Each row comes from the steps of one walk. Every step used is in the known rows, and no mark comes twice. Write the walk behind each row, first mark first.
(in the rows, 128 means zero)
Known rows:
zupu vupil datel: [149 162 120 146 114 128 125 120 151 108 141 133 129 107 171 109 139 145
 107 127 102 129 128 136 132]
ripu datel loko: [116 109  89 151 102 133 120 143 115 137 123 137 134 148 160 129 134 160
 123 128 121 105 174 196 163]
ripu zupu vupil datel: [152 149 124 163 117 134 106 129 159 117 150 129 119 114 173 107 138 158
 120 112 105 134 101 132 134]
loko datel vupil zupu sobep: [131 117 171 135 106 126 128 117 140 108 104 117 145 104 133 168  94 156
  96 135 157 124 143 166 113]
vupil datel ripu: [132 159 136 141 124  99 134 125 194 130 127 145 116 123 166 104 137 134
 119 134 114 126 126  82 104]
datel ripu zupu kipaf: [106 142  94 119 129 117 102 134 172 166 121 154  92 141 138 123 139  99
 112 121 119 136 114  90 114]
loko datel: [134 161 109 120 116 129 145 136 172 125 110 150 126 103 154 135 116 137
  96 135 152 121 128 128 146]
loko datel sobep: [152 147 118 119 102 126 129 161 148 111 112 143 137 108 155 131 124 108
 107 133 140 124 135 175 154]
ripu zupu: [132 126 117 155 122 128 113 149 143 142 125 147 104 130 153 123 124 130
 110 109 132 120 104 110 143]
zupu sobep: [133 118 150 148 103 108 117 147 144 118 123 147 123 107 140 127 117 151
  97 124 146 112 137 130 132]
vupil datel kipaf: [142 161 120 140 157 135 127 133 180 129 105 139 112 121 153 130 140 130
 132 128 117 139 137 115 117]
vupil zupu: [113 139 142 146 108 114 119 132 133 114 119 128 120 132 152 143 121 128
  91 128 117 113 126 145 130]
kipaf datel ripu: [ 99 124 128 155 106 112 170 128 130 139 137 137 100 139 149  84 125 129
 102 140 125 107 145 109 122]
datel ripu zupu sobep: [109 110 166 159 120 100 116 150 157 145 133 147  95 126 141 116 118 146
 113 121 142 120 112  86 117]
datel loko: [126 127  87 139  88 115 111 143 133 127 118 144 123 132 155 120 125 145
  98 125 122 109 141 179 158]
loko datel vupil zupu kipaf: [126 154  98  99 118 145 111 102 145 132  93 125 136 120 132 176 113 111
  96 134 134 136 142 170 108]
kipaf datel vupil zupu: [115  96 136 164  99 141 128 109  90 124 123 104 132 134 155 127 107 136
 100 127 127 109 151 163 118]
zupu vupil datel ripu: [127 167 124 137 131 108 144 114 169 116 147 134 125 114 170  95 140 138
 109 136  95 132 126 113 109]
kipaf datel: [118 119 121 162  85 134 139 135 115 132 135 140 112 131 152  97 123 137
 100 131 132 108 137 148 145]
datel sobep: [145 117 122 139 107 115 100 164 120 112 117 143 121 120 159 124 132  92
 106 119 119 115 137 163 150]
ripu zupu kipaf datel loko: [112 118  74 157  51 148  81 142 108 156 143 137  96 162 142 105 133 147
 119 118 128 126 129 215 162]
vupil datel: [154 155 127 148 106 120 123 129 171 122 123 145 124 115 172 118 135 140
 118 124 117 121 122 116 125]
zupu loko datel ripu: [129 143 103 107  93 116 169 137 188 148 114 145 100 112 134 118 101 142
  93 145 163 115 136  93 125]

Write each row's walk:
[114 112  99 166  57 131 127 139 106 132 138 132 114 143 158  94 123 161
 102 133 131 104 148 205 164] -> kipaf datel loko
[114 157 121 109 131 111 162 126 185 135 110 152 120 113 149 120 118 122
  99 146 145 126 132  98 123] -> loko datel ripu
[132 138 120 125  75 126 144 132 157 122 113 126 109 117 140 153  99 156
  90 140 158 118 120 157 138] -> vupil zupu loko datel
[134 129 177 166 105  95 109 140 192 131 142 143 108 122 150 108 127 165
 137 117 135 130 100  83 105] -> vupil datel ripu zupu sobep
[142 168 114 137 164 141 133 124 156 114 121 126 115 110 152 121 148 139
 119 132 102 144 146 144 120] -> zupu vupil datel kipaf
[112 135 162 139 112 107 137 147 177 140 125 150 101 113 139 123 110 157
 115 131 164 128 106 107 125] -> loko datel ripu zupu sobep
[124 131 102 118 124 133  88 106 118 132  99 121 128 134 131 164 121 103
  96 125 113 132 147 156 104] -> datel vupil zupu kipaf
[ 93 131  98 148  55 134  97 123  95 129 140 116 106 164 143 129 132 148
 101 139 110 120 147 252 147] -> vupil zupu kipaf datel loko
[148 124 126 126  72 120 116 158 137 102 114 114 115 115 140 150 103 131
 102 137 146 120 140 200 143] -> vupil zupu loko datel sobep
[141 135  88 123 134 157 143 156 184 159  99 138  82 118 119 144 103 151
 120 127 171 139 121 119 139] -> ripu zupu loko datel kipaf
[148 137  92 114  79 133 147 142 172 134 111 147 108 104 135 134 102 151
  95 135 167 113 130 127 143] -> zupu loko datel
[111 159 112 124 128 126 156 125 159 136 136 136 113 111 155 112 122 135
 102 133 134 139 108 114 135] -> loko datel ripu zupu vupil
[148 132 101 112 114 142 147 117 147 136  96 143 146 100 142 145 106 124
  97 130 154 124 147 128 126] -> loko datel vupil
[110 124 176 163 108 103 105 136 124 104 128 124 114 124 144 149 117 156
  94 130 132 113 128 162 127] -> vupil zupu sobep
[ 96  95 165 184  87 110 139 147 134 143 151 137  82 137 139  87 117 160
 121 126 147 112 119 115 123] -> kipaf datel ripu zupu sobep
[110 156 114 124 116 122  93 121 136 129 116 135 111 139 139 160 131 110
  92 130 109 128 127 163 120] -> vupil zupu kipaf
[135 145 133 154 123 109 121 134 196 144 135 145 101 133 168 100 132 137
 133 117 115 130 103  74 110] -> vupil datel ripu zupu
[ 91 115 125 169 114 131 152 128 110 138 162 126  98 140 156  78 127 142
 105 130 113 121 125 133 131] -> kipaf datel ripu zupu vupil
[108 133 103 143 185 155 141 141 130 144  99 135 115 137 142 146 141 132
 132 133 124 130 182 134 131] -> ripu datel kipaf
[ 77 143 122 140 107 117 123 111 128 136 137 123  92 157 137 117 130 121
 100 146 107 124 144 151 105] -> vupil zupu kipaf datel ripu
[118 128 128 148  81 132  85 143  84 116 136 114 110 149 143 132 134  94
 110 133 100 128 147 230 133] -> vupil zupu kipaf datel sobep
[111 122 119 146 134 111 131 142 164 153 127 149  96 138 153 110 124 123
 114 116 128 121 112  79 121] -> datel ripu zupu
[124 139  93 127 109 138  86 140 151 155 119 156  98 136 136 133 134 111
 115 112 127 133 106 128 135] -> ripu zupu kipaf
[149 122 102 126  80 142 132 154 176 151 117 146  95 114 136 130 101 157
 107 120 171 121 110 117 150] -> ripu zupu loko datel
[147 123 112 147  85 113 122 141 197 155 138 139  85 128 147  96 117 156
 132 115 134 124 105  68 108] -> vupil datel ripu zupu loko
